What can hang from each mark
nubu: gifup kesis miru nebeb
zurov: gidi nonufep
lova: tuvo zuseb
gifup: nubu
tumas: nonufep
gidi: zurov
kesis: nubu
miru: nubu
venoga: zuseb
nonufep: donag zurov
nebeb: nonufep nubu
tuvo: lova nonufep
donag: lova nonufep

Each row was made from one small tree. The marks that hang from a mark follow it in brackets, in alphabetical order. Every link used is in the known rows. Write each row's tree.
Known rows
venoga{zuseb}: [-35  -2   5  -8 -36 -34 -35 -11 -19  17 -26   4 -26  -4  13 -19  35  -9
  -8  17   9  16  -8  21   4  21  -4  22  14  -8 -20 -10 -16 -22   7 -17
  -6  12]
nubu{gifup kesis}: [-30   8  -4 -20 -46  -4 -23  -8  13  32 -26   7   0   0  28  -4  21   3
 -18   4  11  -8  -6  12   2   6  -9  18   6  -5   3   1 -16  22  20 -13
 -12  17]
tuvo{lova{zuseb} nonufep{zurov}}: [-13   1  12 -11 -21 -45 -18 -24  -3  26   3   4  11   2  28  -7  35  10
   8  27  16 -47  21   5 -36  11  10   6  -6   2 -13  -9 -18   2  15 -14
  14  39]
tumas{nonufep{donag{lova{tuvo}} zurov}}: [  8  12  14 -14 -34 -44 -31 -22 -20  14 -41   1  -2  15  30 -31  20  -9
   1  20  27 -11  17  26  -2  18  -8 -26  15  -4 -31  -6 -29   3  -5  -3
   6  14]
lova{tuvo{nonufep{donag}} zuseb}: [-14  -4  17 -22 -40 -29 -13 -12 -17   8   4   6 -19   0  26 -27  20  18
  17  18  20 -45  17  22 -18  22  -2   2   9   2 -25   9  -7 -16  30 -23
   0  40]
kesis{nubu}: [-42   7 -13 -10 -25 -20 -32  -5   4  13 -19  -2 -21   0   4 -18  23  11
   1  10  21 -14   5  -7  -7   5  -7  -2  -6  -8  -7 -19 -19  -7  -2 -20
  -9   7]
nebeb{nonufep{donag zurov{gidi}}}: [-15  15  27  -3 -30 -37 -10 -20  -9  15 -43   5   1  -8  29  -9  41 -18
  -2  36  25 -35  10  37   0  18   2  -9   4  -4 -30   4 -35   0   1   0
  21  11]
zurov{gidi nonufep{donag{lova{zuseb}}}}: [-46  14   6  12 -32 -32 -24 -17 -38   9 -50 -12 -10  -2  24 -17  40 -25
  25  16   9 -58   8  48 -10   5   5 -13  -2 -11 -15  27 -11 -11   9 -15
  -3  32]
miru{nubu{kesis nebeb{nonufep}}}: [-54  -7 -11  -9 -17  -4 -29  -2  16  27 -24   4   2  -8  30 -18  25  -2
 -12  21   9 -28 -16  12  -5   6   1  -4  12  12  -2 -21 -15   7   3 -13
  11  19]
tuvo{lova}: [-35  12  -2  -1 -18 -25 -31 -14  -2  20  -1   2  -7   4  23 -17  41   6
 -11  16  19 -34   5 -14 -23   1   3   9   5   9  -5 -20 -19  -9   8 -15
  -3  16]
nebeb{nonufep}: [-34  11  16  -9 -26 -19 -28 -14   8  11 -26   9  -5 -10  26 -24  36 -11
  -5  27  26 -24  -5  13  -3  13   4   9   4   3 -26 -18 -29 -10  -5 -11
  10  11]
donag{lova{zuseb}}: [-42   8  20 -11 -40 -25 -40 -10 -18   9 -34   9  -9   9  23 -34  17   4
   5   7  11 -36  -4  12 -15  15  -2   6  -6  -8 -20  -9 -24 -15  10  -9
  -2  22]
nebeb{nonufep nubu{gifup kesis}}: [-36  17   1 -23 -24   1 -21  -6  38  23 -31  18  11   0  30  -4  31  -3
   5  14  24 -21  -5  26  -4  12  -2  12   7  16 -17 -11 -35  40  11 -13
  -2  15]
gifup{nubu{kesis miru}}: [-46  12 -17 -16 -21 -27 -14 -14  18  29  -9  -4 -21  -4  37  -2  24   9
 -17   8  18 -13  -4  30  -3   5 -19   4  -5  19  -5  -4 -21  -1   1 -12
  -3  16]
donag{lova{tuvo{nonufep{zurov}} zuseb}}: [-25   5  29 -19 -40 -31 -34 -16 -17   5 -23  19  -6  13  27 -35  14   8
  13  14  19 -45   7  11 -22  18  -1   1   1  -4 -25   0 -22  -3  21 -10
  -2  37]
tuvo{lova nonufep}: [-28   1   0 -12 -13 -31 -35 -25   5  26   3   8   6  -3  31  -8  46  -3
  -1  24  19 -40  17 -13 -32   3   5   9   2   6  -9 -21 -16   2   3 -18
   3  31]
nonufep{donag{lova{zuseb}} zurov{gidi}}: [-11  13  30   1 -46 -49  -7 -18 -38  15 -53   4  -5   7  27 -10  27  -8
   4  25  12 -44  19  45  -6  21  -3 -20  -3 -17 -25  19 -30  -1  18   4
  11  16]
gifup{nubu{miru}}: [-39  10 -15  -7 -21 -32 -18 -17   7  22   1  -2 -23  -8  37 -11  25   8
 -17  10  18  -9   0  33  -7   7 -18   0  -8  18  -9  -7 -25 -12  -4 -16
  -1  10]
tumas{nonufep}: [ -9   7  -6 -13 -24 -27 -36 -16  -2  13 -20  -9 -13  -4  25 -37  22  -7
   0  12  22   1   9  12   6  13  -4  -5   8  -1 -19 -23 -21  -7 -16 -17
  -6  14]
kesis{nubu{nebeb{nonufep}}}: [-53  12 -20 -12 -18 -17 -39  -5  28  15 -19  -2 -10  -7  14 -15  23   7
   2  16  18 -16  -7  -3  -8   1  -5   6  -3   0  -4 -17 -21   1  -4 -14
   3  13]
kesis{nubu{miru nebeb{nonufep{donag}}}}: [-58  17 -28 -10 -17 -15 -32  -7  27  19 -34  -5   0  -4  21  -6  26  18
  -2  20  19 -22  -5  16 -13   1 -22   2  -1   2  -8  -6 -29  -5  -1 -11
  15   6]
kesis{nubu{nebeb}}: [-50   9 -26  -9 -21 -15 -37  -5  20  17 -16  -3 -17  -6  12 -16  19   9
  -1  12  15 -11  -4  -8  -5   0  -6   4  -3  -3   3 -17 -17  -2  -2 -16
  -5  11]
kesis{nubu{miru}}: [-50  12 -23  -9 -22 -16 -27  -6   8  14 -28  -5 -14   1  10 -13  22  25
  -2  12  22 -19   4   6 -12   4 -22   1  -7  -4  -8 -12 -26  -9   0 -18
   0   3]
donag{lova}: [-39  10  17  -7 -34 -21 -44 -15 -14  11 -38  15  -8   8  26 -32  23  -9
  -6  10  17 -27  -5   0 -10   9  -3   3   1  -7 -17 -16 -28  -8   0  -6
  -5  13]
gifup{nubu{kesis miru nebeb}}: [-53  14 -28 -16 -17 -23 -19 -14  32  32  -6  -6 -17 -11  45   0  21   8
 -19   9  10 -10 -13  30   0  -1 -18   9  -1  24   5  -1 -17   1   2  -9
   3  19]
gidi{zurov}: [-23   7  10 -14 -29 -30  -9 -12  -3  12 -29   9  -7  -1  32 -19  31   4
 -15  27  18 -16  -7   4  10  15  10  13   0 -17 -14 -25 -33 -13   3 -15
  19   5]
nebeb{nonufep{donag}}: [-27  11  18 -11 -29 -25 -25 -16  -2  16 -36   6  -1  -6  29 -14  41 -16
  -7  31  26 -28   1  25  -6  17  -1  -3   9   0 -30 -10 -29 -12  -3  -6
  20   7]
lova{tuvo{nonufep{donag zurov}} zuseb}: [ -4  -2  23 -21 -41 -37  -7 -16 -20   9  -1   7 -14   4  26 -25  16  17
  15  22  22 -44  21  28 -16  25   0  -4   9  -1 -27  12 -12 -10  31 -17
   5  39]
donag{lova{tuvo} nonufep{zurov}}: [-32  19  38 -14 -32 -40 -30 -16 -16   4 -36  24  11  23  19 -37  22   1
   0  18  34 -47   2  19 -20  23  -2   5   8  -8 -27 -11 -25  -3  21   6
   3  36]
nebeb{nubu}: [-30  10  -6  -5 -20  -9 -18 -10   7  14 -12  11 -16  -2  24 -21  25  -1
   3  12  22 -17   4  10   4  11   1  -2   8  11 -15 -23 -29   9   5 -18
 -13   7]
miru{nubu{gifup kesis nebeb{nonufep}}}: [-49  -7 -15 -11 -27   3 -35  -2  21  33 -21  11  12  -7  33 -11  22   2
 -18  15   5 -19 -15  21 -11   7  -4   0   9   9   5 -12 -15  21  10 -16
   9  20]
nubu{gifup kesis miru}: [-41  14 -18 -19 -42   2 -17  -8  20  34 -39   3  10   2  34   3  19  23
 -23   7  11 -15  -8  29  -4   5 -30  22   4  -1   2  11 -26  18  23 -11
   0  10]
miru{nubu{gifup kesis}}: [-38 -12  -9  -9 -34  -2 -25  -2  -1  30 -20   9   1   0  22 -14  21   7
 -18  10   9 -17  -4  16 -10  11  -7  -7   6   2   2 -14 -12  16  13 -21
  -4  15]

Which tree is each row?
[-10  15  28   3 -42 -46 -11 -22 -36  16 -55   9  -3   6  30  -8  31 -17
  -3  27  16 -39  18  37  -2  16  -4 -23   0 -16 -23  14 -32   3  10   6
   9  10] => nonufep{donag{lova} zurov{gidi}}
[-46  -9 -21  -8 -30   4 -31  -2  12  34 -15   8   5  -6  31 -11  18   5
 -21  10   1 -15 -14  15  -7   5  -6  -1   9   6  10 -11 -11  20  13 -18
   1  18] => miru{nubu{gifup kesis nebeb}}
[-38  19  -7 -11 -22   2 -21 -10  31  19 -29  17  15  -3  35  -7  33  10
   1  17  25 -24  -3  41 -13  12 -16  10   3  18 -23  -8 -46  26   8 -16
   9   5] => nebeb{nonufep nubu{gifup miru}}
[-28  -1   3 -14 -19 -35 -28 -20   2  24   8   2   4  -2  28 -11  40  10
  11  21  14 -49  18  -1 -39   8   7  12  -5   5 -11 -13 -12  -5  14 -22
   6  40] => tuvo{lova{zuseb} nonufep}
[-48  16  31 -20 -35 -33 -34  -5 -15   0 -27  15   3  19  16 -43  21  13
  15   9  25 -58  -1  25 -29  26  -4  14   3  -6 -27  -7 -14 -18  29  -4
  -2  47] => donag{lova{tuvo zuseb} nonufep}
[ -6  11  28  -2 -44 -42 -18 -24 -33  22 -51  14   3  16  30 -11  25 -13
 -14  26  21 -25  11  26  -3  19  -4 -25   7 -13 -28   1 -34  -2   9   8
  19   2] => nonufep{donag{lova} zurov}
[-46  15   4  13 -30 -30 -28 -20 -37   9 -52  -8 -11  -4  24 -16  43 -32
  18  17  11 -54   7  43  -7   3   5 -17   1  -9 -14  24 -13  -7   5 -13
  -4  27] => zurov{gidi nonufep{donag{lova}}}
[-12  13  26  -7 -32 -35 -14 -21  -6  18 -40  10   6  -1  30 -11  37 -15
  -8  37  28 -27   5  31  -2  20   2  -9   8  -2 -33  -5 -35  -4  -1   1
  27   4] => nebeb{nonufep{donag zurov}}
[-54  17 -34 -18 -36   9 -24  -8  40  39 -33   1  16  -6  47   7  14  20
 -25   7   1 -12 -21  30   0  -2 -28  29   8   6  15  14 -22  23  24  -6
   4  16] => nubu{gifup kesis miru nebeb}
[-52 -10 -17  -4 -20  -3 -27  -2   9  29 -18   2  -5  -8  28 -19  20   0
 -16  16   6 -22 -13   7  -2   6   0  -6  11   9   5 -20 -10   5   6 -15
   4  18] => miru{nubu{kesis nebeb}}
[-37  11   8   3 -32 -23 -36 -21 -33  13 -41   1  -3  14  25 -23  32 -21
   7  16  22 -39  -2  25 -11   6   3 -19  16  -3 -21   9 -14 -15   7 -11
   5  19] => zurov{nonufep{donag{lova{tuvo}}}}
[-35  21  39 -10 -31 -42 -27 -15 -18   0 -38  20   5  15  19 -34  26  -3
   7  20  30 -55   8  27 -19  21  -3   5   4 -10 -24  -1 -24   1  23   4
  -3  42] => donag{lova{tuvo} nonufep{zurov{gidi}}}
[-45  12 -27 -11 -32  -9 -31  -6  13  20 -25   0  -3   3  12  -7  21  29
  -8   5  18 -10   3  14 -17   4 -28   6  -9  -6  -1  -2 -28   6   8 -22
  -4   3] => kesis{nubu{gifup miru}}
[-25   9  20 -13 -44 -28 -27 -12 -29  11 -35   9 -12  15  28 -24  25   1
   1  14  18 -39   7  22 -16  20  -9 -11  10  -5 -28   6 -21 -16  20  -7
   4  17] => nonufep{donag{lova{tuvo zuseb}}}
[-51  22  -4 -19 -10  -2 -13  -6  38  21 -42  10   7   0  32  -6  33   7
   7  22  28 -36  -7  30  -4  11 -11   9   8  21 -25 -13 -42  21   6  -8
  10  11] => nebeb{nonufep nubu{kesis miru}}
[-40  17  34  -7 -34 -49 -21 -12 -20   7 -44   8  12  11  16 -30  23   2
  16  16  18 -56   6  43 -20  27   1   9 -11 -18 -24  -1 -24  -8  21   5
   7  42] => donag{lova{zuseb} nonufep{zurov{gidi}}}
[ -6  11  29  -4 -48 -45 -14 -20 -36  21 -48   9   3  16  28 -13  20  -3
  -4  24  17 -32  12  35  -7  24  -3 -22   3 -14 -30   6 -32  -7  16   6
  20   8] => nonufep{donag{lova{zuseb}} zurov}
[  8  11  12 -12 -34 -44 -30 -23 -20  18 -46  -1   2  11  30 -27  22 -13
   0  19  24  -7  16  28   1  19  -7 -27  10  -8 -30 -11 -30   3 -11  -1
   9  11] => tumas{nonufep{donag{lova} zurov}}
[-53  13 -40 -10 -28  -4 -37  -6  28  23 -23  -1   1  -3  21  -5  17  28
 -10   6  10  -8  -6  14 -14  -2 -27  12  -6  -2   8   0 -24   9   8 -18
   0   6] => kesis{nubu{gifup miru nebeb}}
[-46  10 -19 -17 -21 -27 -24 -14  26  31   4  -4 -23 -11  41  -5  21  -6
 -16   8  10  -6 -12  18   4   0  -4   7  -1  20   5  -8 -11   5   0 -10
  -7  24] => gifup{nubu{kesis nebeb}}
[-31   9  11  -9 -32 -36 -15 -15 -23  11 -48   2   4  12  32 -17  32  -3
   3  27  15 -35  -9  27  -1  14  15  -2   2 -20 -22  -4 -27 -18   8 -13
  31  14] => gidi{zurov{nonufep{donag{lova{zuseb}}}}}
[-57  22 -26 -22 -32   9 -28  -8  51  37 -42   4  26  -8  49   9  22  16
 -20  15   5 -18 -24  36  -6   0 -27  32   8   9   6  14 -30  26  18  -3
  16  18] => nubu{gifup kesis miru nebeb{nonufep}}
[-54  16 -34 -14 -25  -5 -40  -6  37  21 -27   1   8  -5  22  -2  23  25
  -6  11  14 -13  -8  19 -18  -1 -25  14  -6   1   2  -1 -29  12   5 -16
   8   9] => kesis{nubu{gifup miru nebeb{nonufep}}}
[-29  13  19  -1 -25 -42  -7 -16 -11  12 -26   2   3  -6  16 -22  34  -7
   0  25  25 -34   9  35  -1  23   2   9   0 -12 -16 -11 -20  -8  12   0
   4  29] => donag{nonufep{zurov{gidi}}}
[-36  17  32  -8 -31 -41 -31 -18 -16  13 -46  18  18  17  20 -29  25  -8
  -2  19  27 -38   0  23 -15  24  -1   4  -1 -15 -25 -19 -28  -6  10   9
   9  27] => donag{lova nonufep{zurov}}
[-19  -3  15 -23 -37 -26 -17 -11 -10   5   9   6 -21  -2  23 -33  16  20
  17  16  19 -42  14  15 -17  19   1   9   7   3 -22   3  -8 -14  28 -25
  -6  45] => lova{tuvo{nonufep} zuseb}
[-28   8   6  -6 -28 -33 -10 -18 -20  15 -42   1   1   6  33 -13  37  -8
  -5  30  19 -25  -8  22   6  11  14  -3   6 -17 -19  -8 -26 -16   4 -15
  30   8] => gidi{zurov{nonufep{donag}}}
[-19  -3  14 -17 -35 -33 -28 -26 -16  23 -30  12   1  -2  34 -13  33 -13
   6  23  15 -34  15  20 -16  19  -3  -8   1 -11 -25  -5 -18  -8   5 -11
  11  25] => tuvo{nonufep{donag{lova{zuseb}}}}
[-44  22  -8 -21 -22   4 -17  -6  42  25 -40  15  18   1  35   1  31  12
   2  16  24 -27  -6  39  -9  10 -17  14   6  19 -18  -4 -42  38  13 -12
   8  11] => nebeb{nonufep nubu{gifup kesis miru}}
[-38   9   9   1 -35 -25 -32 -18 -37  12 -39  -1  -3  14  24 -25  29 -15
  13  14  19 -44  -1  31 -14   9   5 -17  12  -2 -23  13 -11 -18  11 -13
   7  24] => zurov{nonufep{donag{lova{tuvo zuseb}}}}
[-33  14 -19  -6 -27   3 -17 -10  16  21 -18  13   1   0  31  -9  24  17
  -5   7  18 -14   2  31  -6  10 -18   6   4  12 -10  -7 -37  21  15 -20
  -7   2] => nebeb{nubu{gifup miru}}
[ 12   9   5 -10 -32 -43 -20 -22 -18  19 -35  -7  -3   5  28 -25  23 -11
  -3  22  24   0  18  31   7  19  -5 -25  13  -6 -27 -11 -27  -1 -11  -5
   9   8] => tumas{nonufep{donag zurov}}
[-38  20  33  -4 -29 -44 -26 -17 -18   8 -49  15  13  10  19 -28  31 -11
   5  20  22 -47   4  32 -15  22  -1   6  -5 -16 -21  -9 -27  -1  12   8
   3  34] => donag{lova nonufep{zurov{gidi}}}
[-40   8   7   4 -34 -26 -33 -19 -35  16 -44  -4  -1  11  24 -21  31 -19
  11  15  15 -39  -3  33 -11   9   6 -16   9  -6 -21  10 -13 -19   6 -11
  11  20] => zurov{nonufep{donag{lova{zuseb}}}}
[  9  11   5  -6 -31 -45 -17 -21 -18  16 -39 -12  -9  -3  29 -23  27 -14
   4  23  21  -8  24  38   8  18  -6 -23   7  -8 -24  -2 -26   4 -10  -6
   2  14] => tumas{nonufep{donag zurov{gidi}}}
[-35  24   5 -15 -13 -11  -3 -12  33  23 -47  12  13   3  32  -2  29   6
   4  28  30 -34  -1  36   0  14  -8   3   7  19 -28  -8 -48  30   8   0
  18   8] => nebeb{nonufep{zurov} nubu{kesis miru}}
[-41  12  -1  14 -28 -28 -17 -19 -34  12 -41 -15 -15 -11  23 -12  44 -29
  17  21  12 -47   9  45   0   2   6 -15   4  -8 -10  24 -10 -12   4 -17
  -3  25] => zurov{gidi nonufep{donag}}
[ -8  -3  21 -21 -38 -33 -10 -14 -13   6   7   8 -16   1  24 -31  13  19
  15  20  22 -41  17  18 -15  22   3   5   6   1 -23   7 -12  -8  30 -20
  -1  42] => lova{tuvo{nonufep{zurov}} zuseb}
[-40  16 -20 -16 -26   6 -12  -6  26  28 -28  11   4   3  33  -1  20  18
  -5   5  16 -17  -1  29  -2   8 -19  10   7  13  -5  -3 -33  32  21 -16
 -10   7] => nebeb{nubu{gifup kesis miru}}
[-50  -6 -10  -8 -19  -7 -28  -3  12  29 -28   5   3  -7  32 -13  27  -5
 -12  24  10 -30 -13  18  -6   8  -1 -11  14  10  -6 -17 -15   6   5 -11
  16  17] => miru{nubu{kesis nebeb{nonufep{donag}}}}
[ -6  10   6 -20 -34 -34 -37 -14 -17  11 -35  -4  -8  11  28 -36  22  -2
   9  12  22 -16  13  26  -8  18 -10 -18  12  -2 -30  -7 -21  -8  -4 -13
  -1  21] => tumas{nonufep{donag{lova{tuvo zuseb}}}}
[-41  13  -8 -18 -20 -33 -21 -16  33  30  -4   0 -14 -11  43  -2  23 -10
 -13  16  15  -9 -12  25   2   3  -1   5  -2  22  -2  -8 -19  11  -3  -5
   5  25] => gifup{nubu{kesis nebeb{nonufep{zurov}}}}
[-37  19 -18  -6 -33  -3 -28 -18  33  28 -30   9  27 -10  48  -1  22  14
 -23  22   9 -11 -15  44  -9   5 -23  22   4   8  -2  11 -39  16  12  -5
  26   9] => nubu{gifup miru nebeb{nonufep{zurov}}}
